Each row was made from one walk, in order. Every step used is in the known rows, and no mark comes twice. Write each row's walk.
Known rows
g q: [  3  15   1  11  -3  22 -13  14  -5 -19  -2 -10  29  -3  -9  13   9 -12
 -14 -27  -2   7  10 -30  -2  17   1  -7 -13   1]
r l q: [ -3   0  10  11 -11   0 -14  22  -3 -23 -12  -1 -11   0 -23   7   0   5
 -15 -24   6  10   5  15   4  -9   3 -11  -8  -5]
g q l r: [  2   6   5 -17 -20  10 -13  10  -2 -13  -3   9  25  -1 -16  20   9   6
 -15 -24 -18  22  15 -14  -4  17  -2  -6 -20 -11]
p n: [ -1  -3  19  36  -3   4  -8   2  -2 -20  -3  -6  12 -11  -9  15   6 -14
 -20 -27   0  -2   3 -10   8  25   1   7 -10   1]
l r: [ -3  16  25   2 -22   5  -9   5   3 -16  -5   6  13  -6 -10  18   4  12
 -17 -23 -12  10  10 -15   6  -9  -8   3 -13  -4]
f p r u q l: [  8 -24 -10  -9   7 -30 -13  17  -4 -17  -1  -1  -7  -2 -28  13   6 -34
 -27 -25  -4  22   7  -9   8   0  -3 -10 -13  13]
l q f p n: [  6 -19  26  41  -4  -6 -12  -5  -7 -22  -7  -3   7  -7 -13  17  14 -13
 -29 -37   2 -11   3 -18   8  14   2   1 -26  -2]
f p: [  9   1  12  10 -11  -1 -10  -7  -4 -22  -6  -5   7 -15 -11  13  11 -12
 -28 -36  11   2   0 -45   8  -4 -10  -3  -9  20]
z q: [ -4  20  12   4   1  14  -8   8  -2 -18   6 -11   3 -14 -25  12   4 -20
 -18 -24  -1  10   3 -41  -5   0   6  -3 -13   2]
z q f p: [  6   0  21   7  -4   1 -13  -7  -6 -19  -1  -7   9  -8 -21  14  16 -23
 -30 -40   2  -5   6 -58  -1  -9   0  -4 -27   9]
u r l q k: [  9  10   7  32  -6  26 -12  10   1 -26 -11  -3 -12  -2 -29  14  11   7
 -18 -28   5  -1  -1  16  -2  -5   3  -2 -17  -2]
z q l: [ -1   3  -3 -19   0   6 -11   9  -7 -14   4  -5   6 -11 -31  13   6 -27
 -17 -26  -5  23   6 -28  -7  17   6  -7 -17   2]
l q: [ -3   8  13  20  -3   3 -10  14  -7 -22  -5  -7  -1  -5 -18  11  -1  -3
 -16 -26   1   9   2   5   8 -10  -1  -8 -14  -2]
u r: [  1  14  18   9 -26  21  -9  -6   1 -22  -2  -8  12   4 -18  11   2  -1
 -18 -23  11   5   2 -15  -4  -8  -5   2  -9  -2]
x r l q f: [ -6  -4  27  16 -21  -5 -19  17  -3 -21 -13  -1   5  16 -23   3   7  -4
 -18 -31 -11   0  13  13   7 -10   1  -9 -30 -15]
x q: [  2 -14  13   7  -2   5 -10  15  -4 -20  -7 -12   8   0 -16  11   4 -11
 -18 -26   0   8   5   3  14   5   0   1 -12   0]
q l r: [ -2   4  12 -16 -21   0 -11   5  -1 -13  -4  11  14  -4 -17  19   6   5
 -17 -25 -15  21  12  -7   3   5  -6  -1 -18  -4]
p y: [-13   7  20  16 -29   6 -13   3   0 -22 -17  -4   3  -7  -7  12   4   0
 -14 -33   7   3   8  -5  18   0 -11  -2   3  10]
z q l r u: [  3  10   8 -22 -13  -4 -11  12   4 -11  10   7 -14 -10 -28  16   7 -26
 -25 -13 -17  21   8 -18  -5   6   1   3 -16   2]
z q k: [  7  25   7  27  14  28  -7   7  -1 -22   2 -11   0 -19 -27  18  15 -19
 -20 -31  -6   0  -1 -30  -4   5   5   3 -22   9]
l r u q f: [ -4 -10  25   8  -5 -21 -15  18   1 -14   3  -1   2  14 -19  18   8 -20
 -24 -27 -18  -3  19   2  -2 -19  -5  -1 -36  -8]
p r u q: [  0  -8   3  17  12 -26 -10  26   2 -20   1  -8 -11   2 -22  12  -1 -30
 -24 -18  -7  11   7  -1  14 -20  -3  -5  -9  10]
r u: [  3  12   8   4  -3  -3  -9  11   2 -17   6  -6 -11  -9 -17  11   5 -37
 -25 -18  -2   6   3 -15   5  -2  -6   5  -9  18]
p r l q f: [ -6  -4  18  20   4  -7 -19  18  -4 -21 -13  -1   6  13 -24  10   7 -10
 -20 -31  -6  -2  15   9  13 -23   4  -8 -28  -6]
z q f: [ -7  11  23   9   4   8 -13   6  -5 -16   4 -10  15   1 -23  14  11 -28
 -21 -33 -10  -4  12 -34  -5  -9   5  -2 -34  -4]
f p r: [  7   4   5  22   9  -6 -10  -2  -2 -24 -11  -4  12 -12 -14  12   8 -16
 -29 -32   5   7   1 -44  29 -20  -5  -4  -3  25]
p r l q k: [  7   9   1  39  14  14 -11  17   0 -26 -15  -1 -10  -6 -27  14  11  -1
 -19 -30  -2   1   1  13  14 -11   4  -4 -15   7]
l q k: [  8  15   7  41  11  21  -9  10  -4 -24  -7  -7  -4 -12 -21  18  11  -5
 -18 -33  -4  -1  -2   7   6  -4  -1  -2 -23   6]
r l q f p: [  6 -13  19  12 -11  -8 -17   1  -6 -22 -12  -1  -1   1 -19  12  14  -7
 -29 -39   7  -5   8 -22   5 -15  -2  -9 -25   5]
l r u q f p: [  7 -15  23   6 -12 -22 -14   3   0 -18  -2   1  -1   2 -17  18  14 -14
 -33 -34  -6  -4  12 -29   2 -18  -8  -4 -30   4]

Write each row's walk
[  4  -5   5  17  -3  -8 -15  16  -3 -26 -18   2 -12  -3 -25   8   3   3
 -22 -26   8  11   2  -1  19 -20   3 -12  -3   5] : f p r l q
[  5 -26  25  38  -2 -15 -12  -2  -5 -21  -6  -5  11  -3 -12  18  14 -15
 -29 -38   1 -12   7 -21   5  14   0   1 -25  -3] : u q f p n
[  2 -19  -7 -14   0 -22 -13  21  -4 -14   3  -3  -7   1 -26  13   3 -33
 -21 -22  -7  22  10   7  -3   9  -3  -8 -18   5] : r u q l
[ -3  -9  11 -15 -19 -14 -12  15   0 -14  -5   9   9   2 -20  20   3   9
 -16 -24 -17  23  14   3  -1  -1  -6  -6 -20 -11] : u q l r
[ -2   0   5  19   0  -4 -14  23  -2 -24 -16   1  -9   1 -25   7  -1   2
 -17 -22   4  12   5  13  18 -19   5 -11  -4   0] : p r l q
[  4   6   8 -18 -16  -8 -11  11   4 -12   6   9  -9  -6 -22  17   7 -22
 -25 -15 -16  19   9  -6   2   5  -5   5 -16   6] : q l r u
[  6 -13   3  16   9 -29 -10  20   2 -21   0  -7 -13  -2 -21  12   3 -29
 -29 -22  -1   9   5 -15  14 -21  -4  -7  -8  15] : f p r u q
[  8  -1   9  19  11 -17 -13   8  -1 -20  -1  -2 -12  -5 -23  12  10 -39
 -34 -24  -3   2   3 -21  22 -24  -1  -2 -17  20] : l q f p r u
[ -4  -1  19  15 -34   1 -13  -7   0 -24 -19  -2  -1 -13  -7  14  10   2
 -23 -38  14   0   4 -26  19  -1 -14  -4   4  18] : f p y
[  0   4  12  -3 -32  14 -14   5   5 -23 -11  -1   0   8 -24   7   4   6
 -18 -21  16   6   7  -3  -6  -4  -1  -1  -1  -3] : u r l
[  0  -9   7   9   0 -21 -10  24   1 -18   5 -10 -13   1 -19  12  -1 -27
 -22 -19  -4   8   7   1   0 -10  -5  -5 -13   5] : r u q
[  4  -3  13  29  13 -10 -13   1  -6 -23 -12  -3  12  -2 -18  12   9 -17
 -30 -36  -1   1   6 -30  28 -30  -1  -7 -19  14] : l q f p r
[  0  -5  15   3 -10 -22 -10  24   5 -16   4  -1 -13   2 -19  16   0 -11
 -22 -17 -13  11  10   4  -1 -14  -6  -2 -15  -4] : l r u q
[ -4  -4  24  13 -17   5 -18  10  -3 -20 -10  -2   3  18 -25  11   7  -2
 -19 -30   2  -4  13  13  -3 -19   3  -6 -30 -15] : u r l q f
[ 11 -11   9  12  12 -16 -13   8   1 -19  -2  -5  -8  -2 -22  11  12 -43
 -36 -24  -4   2   6 -22  26 -16  -1   3 -15  21] : x q f p r u
[  2 -18   6  11   0 -21 -18  15   1 -24 -19   1   1   8 -23   9   9  -7
 -27 -32   5   2  13 -16  16 -22   0 -10 -10   9] : u q f p r l
[  4  -1  12  24  11  -9 -13  -4  -3 -23 -11  -4  19  -3 -16  13  12 -22
 -31 -37   0  -1   8 -42  28 -25  -4  -3 -17  20] : q f p r
[  8   2   8  14  10 -15 -13   4   1 -19   0  -3  -5  -6 -20  12  12 -44
 -36 -25  -3   0   5 -33  22 -20  -4   2 -14  26] : q f p r u
[  0   1  13   9 -25  10 -14  13  -1 -24 -12  -1 -12   7 -27   7  -1  13
 -16 -21  12   9   3  18  -3 -12   4  -9  -7 -12] : u r l q
[  2 -18  -2 -13 -15 -24 -13  22  -2 -16   1  -3  -6   4 -28   5   2 -28
 -21 -21 -14  26   8   8   1  15  -4 -10 -18  -1] : x r u q l
[  8 -18  17  11  -4 -21 -14   3  -3 -19  -2  -6  -1   1 -17  15  14 -28
 -33 -37   1  -6   9 -30   2 -16  -7  -6 -28  11] : r u q f p
[  6  -8   8 -21 -14  -8 -12  15   3 -11   3   6 -11  -3 -24  16   7 -20
 -25 -14 -16  20   9   5   5   8  -2   5 -16   0] : x q l r u
[  7 -12  24  13 -26 -11 -17   1  -4 -23 -15  -1   1   4 -21   5  13  -2
 -29 -37   0  -1   6 -20   9  -9  -3 -10 -25  -1] : x r l q f p
[  1 -12  12 -19 -19  -1 -12  11  -1 -13  -7   8  11   0 -20  18   6   7
 -18 -23 -17  23  12   7   7   9  -2   0 -19 -11] : x q l r
[  3  -8   8   9  -2 -11 -18   8   1 -23 -19   3   5   3 -22   9  12 -10
 -27 -32   6   1  11 -25  19 -18  -1  -5  -8  15] : q f p r l
